What can hang from each mark
z171: z160 z893
z469: z99
z394: z160
z160: z214 z394 z884
z99: z469
z893: z99 z171 z394
z86: z826 z893
z884: z160 z893

Each row was made from one small tree. Brackets hold a mark, then the marks that hang from it, in the order of their numbers. Every link used is in the known rows. Write each row's tree.
Known rows
(z171 (z160 z884)): [  5.5 -21.1  13.8   2.6   5.8  16.6 -10.0   7.7 -34.8 -14.4 -10.3  10.2
   0.3  23.2  -8.1  -6.0  10.0  26.8  -0.5   9.7  -9.8 -20.6]
(z469 z99): [ 19.0   2.8  25.3  32.3   2.4   2.7   9.1  30.9 -24.9 -28.6  22.1   9.0
 -13.0   4.6 -36.0  -0.2  14.4  12.9 -20.7   4.2   3.3  -0.2]
(z884 z160 (z893 z99 z171 z394)): [-24.3  25.5 -15.1  26.7  57.6 -16.9  -9.1 -19.8 -77.1 -50.9   3.8  17.3
 -13.1 -31.6 -42.6  27.0   0.3  45.5   2.5  24.7  24.2 -21.6]
(z884 (z160 z214 z394) (z893 z171)): [ -9.5  38.8  -4.2  13.5  33.6  -8.4  22.0 -30.5 -67.1 -63.4   4.5   5.9
 -21.8  -7.6 -22.4  19.8  14.8  16.5 -20.6  19.1   5.5 -11.7]
(z884 (z160 z394) (z893 z99 z171)): [-14.1  38.1 -16.4  20.1  51.9 -12.7   5.6 -22.6 -72.9 -57.2   2.1  17.5
 -13.8 -20.5 -43.7  28.6   9.6  33.1 -11.2  30.9  16.2 -24.6]
(z893 z99 z171 z394): [-21.8  13.8 -19.4  20.7  51.0 -10.0  -7.0   3.4 -41.6 -50.7  10.0  17.2
 -19.1 -49.1 -24.9   8.8 -13.6  25.9   9.6   3.4  48.7 -15.4]
(z171 (z160 z214 z394 (z884 z893))): [  3.2   9.4  -2.9  10.4  11.7  18.4  10.5 -11.3 -49.4 -49.9   0.8  10.5
   0.4  18.9  -5.9  15.6  23.9  10.7 -10.2  14.0  -4.0 -26.9]
(z893 (z171 (z160 z214 z884)) z394): [-21.0  -5.5 -14.7   1.3  30.4  11.8  -6.2 -11.6 -50.3 -45.0   1.1   9.4
 -15.5 -16.8  -4.6   4.4   5.1  25.0   2.9  -7.3  25.4 -21.2]
(z160 z214 (z884 z893)): [ 10.9   4.2  11.6  33.5  -1.5   1.0  24.9  -5.3 -27.4 -42.6  11.5   3.6
  -4.7  28.0  -4.8  17.6  20.1   3.3  -2.7  12.3   1.8   8.8]
(z394 (z160 z214 z884)): [  9.3   3.9  27.0  29.4  -9.8  31.4   6.5 -14.9 -28.1 -21.5   3.1  -1.3
   5.0  27.6  12.2  -1.7  12.7  22.4  -7.4 -10.2   9.9  -2.6]
(z394 (z160 z884)): [  8.8  -6.7  23.9  16.8   1.5  25.0  -6.4   1.5 -31.3  -5.4  -5.1   4.5
   6.9  19.9  -7.2  -3.3  11.3  33.0  -4.6  -0.7  -1.3  -6.5]
(z86 z826 (z893 z99 (z394 (z160 z214)))): [-22.2  10.6  34.9  60.9  51.1  17.1 -30.5  27.2 -39.9 -49.3  -1.8  18.5
  -2.9 -13.6   9.1 -22.8   2.9  55.1  -2.0   4.7  52.4 -12.9]
(z394 (z160 z214)): [  7.0  11.2  36.4  25.1  -5.8  19.5   3.8 -10.4 -26.3 -25.2   4.2  -2.8
  -1.2   8.8  10.6 -13.7  -1.1  22.6  -9.3  -9.1  12.3  -1.4]
(z160 z214 z394 (z884 z893)): [ 10.3  25.3  -7.7  24.7  12.5   9.9  35.1  -7.0 -38.5 -61.8  12.2   8.8
  -6.2  17.5  -9.4  26.7  28.2 -13.7 -13.5  13.4  -0.2  -3.8]
(z171 (z893 z99 (z394 (z160 z214 z884)))): [-16.5  11.3  -2.3  38.6  32.9  28.0 -16.8 -12.2 -51.6 -39.3   8.4   4.7
   7.7 -10.8  -5.7  18.8   3.9  52.9  13.1   2.8  55.6 -20.3]
(z160 z214 z394 (z884 (z893 z99))): [  7.2  33.9 -15.1  39.4  17.6  11.4  32.2 -13.4 -41.1 -69.2  17.6  12.5
  -2.4  13.1 -10.9  34.7  24.7  -8.2  -9.2  15.2  17.1 -11.6]
(z86 (z893 z394)): [  2.3 -12.2  19.3   9.6  32.3 -11.7  -9.4  44.6 -24.4 -33.1  -3.7   8.3
 -12.0 -13.7 -16.1 -17.1 -12.6  40.2   3.2   8.2  14.7  -0.1]
(z86 z826 (z893 (z99 z469) z171)): [-26.6  -1.0  36.2  43.5  58.1 -11.0 -15.4  43.4 -29.2 -31.5 -17.3  29.3
 -17.5 -26.9  -9.1 -11.7  -3.4  59.8   6.5  22.2  45.2  -1.5]
(z171 (z893 (z394 z160))): [-15.0  -1.0  11.9   9.6  35.1  14.0 -22.2   9.0 -50.3 -22.1  -2.6   2.0
  -0.2 -22.6 -17.4  -1.4  -1.6  53.1   7.8   7.0  28.0 -13.1]
(z86 z826 (z893 z99 (z171 z160))): [-23.0 -10.6  27.4  34.3  55.5  -2.2 -34.7  34.8 -36.4 -42.4 -11.7  22.9
 -14.8 -11.1  -6.8 -28.5   4.1  68.2  -2.0  21.1  47.8 -16.4]

Which tree is each row?
[-11.1  10.2  -2.2  23.7  31.3 -19.3  -2.1  -8.8 -46.8 -52.6  10.5  13.7
  -8.5 -15.3 -26.3  16.1   0.8  40.9   5.1  25.0  31.5 -16.0] : (z884 (z893 z99 (z171 (z160 z214))))
[ -5.9   7.2  -6.4  12.1  30.8  12.0   1.1   2.1 -57.3 -30.0 -12.2  26.8
   8.2  -1.6 -25.6  31.4  14.8  28.2   5.0  25.9  -4.0 -37.4] : (z171 (z160 z394 (z884 (z893 (z99 z469)))))
[-16.2  16.3 -11.8  41.8  27.9  -1.6  21.0 -13.7 -46.1 -50.7  10.2  18.0
  -5.7 -12.1 -12.7  44.0  10.3  18.6  14.8   9.4  32.5  -5.3] : (z160 z214 (z884 (z893 (z99 z469) z171 z394)))
[  4.2  36.7  14.5  18.3  11.4  16.9  22.9 -25.0 -47.8 -49.4   0.0   0.9
 -17.3   9.8   4.0  -0.8   6.1  -4.8 -25.2   1.0  -4.0 -12.7] : (z884 (z160 z214 z394))
[-31.0  -1.5   2.1  15.9  48.3  13.3 -29.2   4.6 -63.2 -22.7 -13.8  20.0
   6.2 -35.8 -17.9  22.0 -11.1  67.2  27.6  18.6  38.9 -42.2] : (z171 z160 (z893 (z99 z469) z394))
[-10.1  23.7   2.9  41.9  33.9  -4.3  -5.9  -6.4 -52.4 -49.2  15.1  13.2
   5.0 -23.3 -22.5  20.7  -0.9  34.3   7.7  14.4  28.7 -15.8] : (z884 (z893 z99 (z394 (z160 z214))))
[-25.5   8.5 -25.8  24.7  39.2  13.6 -10.8 -21.2 -53.0 -57.4   9.3  15.7
  -8.5 -23.0  -6.5  17.3  -0.1  33.7  10.0  -3.8  52.4 -32.5] : (z893 z99 (z171 (z160 z214 z884)) z394)
[-13.9  48.6 -13.8  31.7  40.4  -6.2  17.9 -39.0 -69.4 -72.3  10.7  11.3
 -16.0 -12.0 -24.2  31.1  11.3  22.8 -14.7  21.6  27.3 -20.9] : (z884 (z160 z214 z394) (z893 z99 z171))
[-22.8   7.1  -1.2  26.5  33.7  21.4 -23.3 -15.1 -56.4 -50.7   5.9   4.9
   1.7 -16.2   1.4   9.1  -3.6  52.4  14.3   7.7  54.1 -36.4] : (z171 (z160 z214) (z893 z99 z394))
[-26.7  16.8 -10.4  24.9  57.0 -29.3   1.8   9.9 -55.1 -40.0   1.4  27.8
  -9.1 -55.9 -43.6  37.1  -9.6  37.8  21.8  26.0  28.0 -12.4] : (z884 (z893 (z99 z469) z171 z394))
[-22.6  -8.1  -8.7 -11.4  42.6  -3.9 -17.4   5.2 -50.8 -35.7  -4.0  13.0
 -17.9 -38.2 -20.0  -6.8  -7.0  33.5   3.8   1.0  18.6 -23.4] : (z893 (z171 z160) z394)
[-21.7  39.7   7.2  50.3  37.7  -5.8  11.5 -27.1 -72.3 -47.0   1.6  18.6
  -3.0 -22.3 -17.5  40.4  -4.3  29.8   9.8  18.6  16.3 -20.2] : (z884 (z160 z214) (z893 (z99 z469) z394))
[-18.6  18.7   4.9  35.3  41.6  -3.2   2.0  14.7 -39.8 -27.0  -4.1  27.0
  -3.9 -47.4 -17.6  24.2 -20.9  19.3  21.8   6.8  25.1 -18.2] : (z893 (z99 z469) z394)
[  1.6  22.4  23.1  29.7  11.7  -8.5  14.7 -21.9 -54.0 -42.6   3.6   1.6
 -10.9  14.3 -13.8   9.8   8.2  20.0 -12.2  20.6  -7.4  -1.7] : (z884 (z160 z214) z893)
[-20.9  22.8  -9.9  33.2  44.9 -11.3  -6.8 -13.5 -57.3 -55.4  15.4  14.7
  -3.6 -36.4 -28.2  23.0  -0.8  43.8   8.3  12.1  43.2 -14.9] : (z884 (z893 z99 z171 (z394 (z160 z214))))
[ -6.3  14.3  11.8  24.0  27.2  -6.0  -1.8   0.7 -50.2 -40.1   8.9   8.2
  -0.3 -18.2 -20.8   9.6   3.4  27.3   1.7  11.7   7.5  -6.3] : (z884 (z893 (z394 (z160 z214))))
[-17.1 -11.0  -2.2  12.7  22.8  31.2 -17.4 -12.0 -56.1 -37.7  -1.4   1.1
   1.8   7.5   3.5  10.1  13.9  45.5   9.8   4.2  29.7 -28.0] : (z171 (z160 z214 z884) (z893 z394))
